What can hang from each mark
J_741: J_924
J_924: J_277 J_357 J_464 J_741 J_951
J_85: J_639
J_232: J_924
J_639: J_85 J_277
J_357: J_924
J_623: J_464
J_951: J_859
J_464: J_623

Every row comes from one small tree of marks. Brackets hold a mark, then the marks that hang from it, in the order of their numbers. Every link used is in the known rows. Which tree was each row made from?
Known rows
[J_357 [J_924 J_741 J_951]]: [-30 -17  27  -8   0  -7 -10   2  -2  14  -7   7  14  -6   6 -36 -34  37
  49  30 -11   6]
[J_232 [J_924 J_357 J_741]]: [-47  30  12  31  28 -26  31  12   7   5  -2   8 -35  -3  17  -2 -29   6
  16  36  -1  -6]
[J_639 J_85 J_277]: [-35 -17  15   3  14   1   8  23   8   5   0  -4 -14   2  15  31  62   1
  34 -15  -5   0]
[J_357 [J_924 J_277]]: [-12 -14 -14   7  13  14  20  -9 -18 -10  10  -5 -10 -24 -36 -51 -23   6
  30  -6   2  27]
[J_924 J_277 J_357 [J_464 J_623] J_741]: [-24  29 -32  58  65   0   5  17  36  24  14 -19  -8   3 -62  -3 -43  29
  16   9  45  14]
[J_924 J_277 J_357 J_741]: [-33  11 -26  60  51   5   5  16 -31   9  25   4 -29   1 -21 -14 -36  -3
   3 -10  25   6]
[J_357 [J_924 J_277 J_741 [J_951 J_859]]]: [  4 -12  18  -6  17  25 -27   9 -10  20  19   6  -1 -12  -1 -53 -43  44
  39   4   4  21]
[J_85 J_639]: [ -7  12   3  14  -7 -11  -3  -1  22   4  -2 -24 -28  -4   8  13  27 -12
   7   6   5  24]
[J_924 J_277 J_357 J_464 J_741 J_951]: [-27  12 -12  34  56  10 -11  26  19  15  19 -17   1  -6 -51   2 -34  22
  44  44  45  22]
[J_232 [J_924 J_277 J_357 J_464 J_741]]: [-43  40  -9  42  56 -13  45  20  18   7  13  -8 -32 -20 -28  -2 -28   9
  38  43  25  10]
[J_924 J_464]: [ -7  12   2 -11  11 -12   8   8  31  -1   0 -12  13  -7 -28  15   8  10
  16  22  28   5]
[J_741 [J_924 J_357 [J_951 J_859]]]: [  2   0  35 -30   2  12 -20  -2  14 -17  20  -9  -7  -4   6 -10  -9  31
   9  25  18  26]
[J_741 J_924]: [-12  -1  11  -7 -15  -5  19 -15 -12 -20  10 -11  -3 -14  23  -7  15  16
   7   1 -18   4]
[J_357 J_924]: [-21 -14   8 -16  -5 -11  18  -6  -2 -10  -5   2  -2 -11 -16 -39 -17  11
  24   7  -1  12]
[J_741 [J_924 J_277 J_464 [J_951 J_859]]]: [ 27   6  16 -30  11  32 -12  -2  24  -7  31 -25  11 -27 -10  -9   8  46
  36  21  16  32]
[J_85 [J_639 J_277]]: [-30   1  12  -1 -10 -16   3   5  35   5  -4 -27 -40   0  13  33  47   1
  27  -3  -1  13]
[J_232 J_924]: [ -8  19  13  -7   1  -7  32  -2  20   0  -7  -1 -15 -14  19  -2  -1   2
  19  34 -21   3]
[J_464 J_623]: [ 17   6  -8   5   4   6 -11 -11  41  20 -10 -13   8  11 -14  -4 -18  20
  -2   2  -5   3]
[J_623 J_464]: [  2  -3  -9  23   7   8  12 -13  10 -16  -4  17  32  20   4 -14  -9  -1
  -7 -18   7   6]
[J_232 [J_924 J_357]]: [-28  25   8   7  22 -13  35   4  21  -7  -4  -1 -31 -10  -7  -2 -18 -10
  14  42   5  11]
[J_357 [J_924 J_277 J_464 J_951]]: [ -6 -14  -1 -18  18  19   5  -1  27  -2   6 -20  18 -30 -62 -36 -20  31
  67  43  21  40]
[J_357 [J_924 J_741]]: [-40  -9  15   8   4 -23  13   4 -17   5  -4  10  -4  -6   8 -39 -30  22
  24   1  -5  -4]
[J_232 [J_924 J_951]]: [  3  13  25 -22  -6   9   8  -4  34   9 -10  -3   1 -13  19   2  -7  16
  43  62 -27  12]
[J_232 [J_924 J_357 J_464 J_951]]: [-23  27  22 -18  24  -7  22  12  66   0  -8 -16  -4 -13 -32  12 -14  14
  53  91  24  26]
[J_951 J_859]: [ 30   8  18 -25   3  11 -25   9   8   4  12   5  -4   5  14  -8  -4  15
 -19 -18  17   2]

Which tree is each row?
[-37   0 -11  17  32 -11  26  11  -3   6  13  -7  -1 -25 -35 -39 -28  28
  46   7  22  12]	[J_357 [J_924 J_277 J_464 J_741]]
[ 22  13   1 -11  51  34 -28  23  42   2  27 -19  -2  -8 -68  -6 -24  23
  28  34  68  40]	[J_924 J_277 J_357 J_464 [J_951 J_859]]
[ 21  14  12  -2  36  24 -38  26  23  31  26  -7  15  -8 -11  -2 -21  50
  32  16  33  11]	[J_924 J_277 J_464 J_741 [J_951 J_859]]
[ 17   7  -6  -8  11  30   1 -15  49   5  14 -39  22 -21 -34  -7  -3  52
  48  36  -2  35]	[J_741 [J_924 J_277 [J_464 J_623] J_951]]
[-33 -10 -11  29  21  -2  17   3 -33   7  16   4 -12 -18 -10 -50 -34  19
  32 -10  -4  10]	[J_357 [J_924 J_277 J_741]]
[  5  14 -19   9  16  15  23 -14  34  -4  18 -36   5 -22 -32 -10   3  38
  25   6   3  27]	[J_741 [J_924 J_277 [J_464 J_623]]]
[-15   8  -3   2  27  14  14  -4  21 -19  26 -30  -2 -25 -47  -4  -2  24
  45  44  28  43]	[J_741 [J_924 J_277 J_357 J_464 J_951]]
[ 24  22  32 -20  22   7 -54  20  77  46  -2 -12  33  16   0   5 -33  73
  23  31  24  -1]	[J_924 [J_464 J_623] J_741 [J_951 J_859]]
[ 20  10   9 -23   9  15 -25  -1  86  27 -14 -28  40   6 -41  12 -12  46
  39  54  15  19]	[J_924 [J_464 J_623] J_951]
[-28  22   5  35  40  12  15  10   7  19  12  -1 -24 -12  -2 -10 -41  12
  48  53  -5  18]	[J_232 [J_924 J_277 J_357 J_741 J_951]]
[ 10  12 -23  17  49  30 -17   4  70  17   8 -36  11  -1 -92  -2 -34  28
  42  49  48  43]	[J_924 J_277 J_357 [J_464 J_623] J_951]
[-45   3  14   0  15 -33  20  13  13   1  -3   1   8 -13 -15 -25 -21  32
  39  19  18   1]	[J_357 [J_924 J_464 J_741]]
[-21   3 -16  27  23  12  28  -9 -25 -28  29 -16 -29 -19 -24 -19  -6   0
   7  -5   9  29]	[J_741 [J_924 J_277 J_357]]
[-12  18 -24  23  36   5  28 -10  35 -13  19 -35 -11 -17 -57 -10 -12  28
  21  16  31  34]	[J_741 [J_924 J_277 J_357 [J_464 J_623]]]
[-12  27   8  13  30  10  17  13  32  26   9 -12   3 -26  -2   4 -20  33
  64  61  -6  11]	[J_232 [J_924 J_277 J_464 J_741 J_951]]
[-11   2  42 -36  12  -8 -21  19  34  16  -1  -1  20 -10  -8 -30 -29  56
  46  36  27   8]	[J_357 [J_924 J_464 J_741 [J_951 J_859]]]
[-19 -17   2  12  17  16  -8   1 -17  15  11   0   3 -17 -10 -50 -40  31
  57  17  -9  20]	[J_357 [J_924 J_277 J_741 J_951]]
[-53  42  14  22  40 -35  40  24  35   5  -4  -3 -19 -10  -6  12 -22  13
  30  54  22  -1]	[J_232 [J_924 J_357 J_464 J_741]]
[-32   3  16  23  25  -2 -25  17   3  16   0   4   1  13  -2   2 -35  17
  20  34  13   3]	[J_924 J_357 J_741 J_951]
[ 13   0  12  -9  20  34 -15  -5  -2 -16  36 -18 -19 -15 -14 -23 -13  27
  16  11  19  40]	[J_741 [J_924 J_277 J_357 [J_951 J_859]]]
[-33   8   6   3  18 -26  11   6  45  21 -13  -9  16  -3 -27 -31 -37  50
  37  20  12   2]	[J_357 [J_924 [J_464 J_623] J_741]]
[-37  17  16  11  36 -17 -16  28  34  16  -1  -9  12   5 -28  16 -29  28
  38  56  42   6]	[J_924 J_357 J_464 J_741 J_951]
[-37  15   8  -2  16 -23  33   0  20 -32  12 -21  -7 -16 -29   5   9  15
  16  26  30  18]	[J_741 [J_924 J_357 J_464]]
[-35  30  -7  36  46 -27   1  20  53  22  -5 -14   3  17 -41  10 -37  32
   8  24  44  -3]	[J_924 J_357 [J_464 J_623] J_741]
[-10  -6  -3  10  18  26   4 -12 -11 -18  28 -20 -13 -18 -23 -18 -11  16
  32  26   3  39]	[J_741 [J_924 J_277 J_357 J_951]]
[ -5   7  -6  19  34  17 -16  19  12  26  15 -14  21 -14 -22   5 -17  35
  50  35  16  11]	[J_924 J_277 J_464 J_741 J_951]
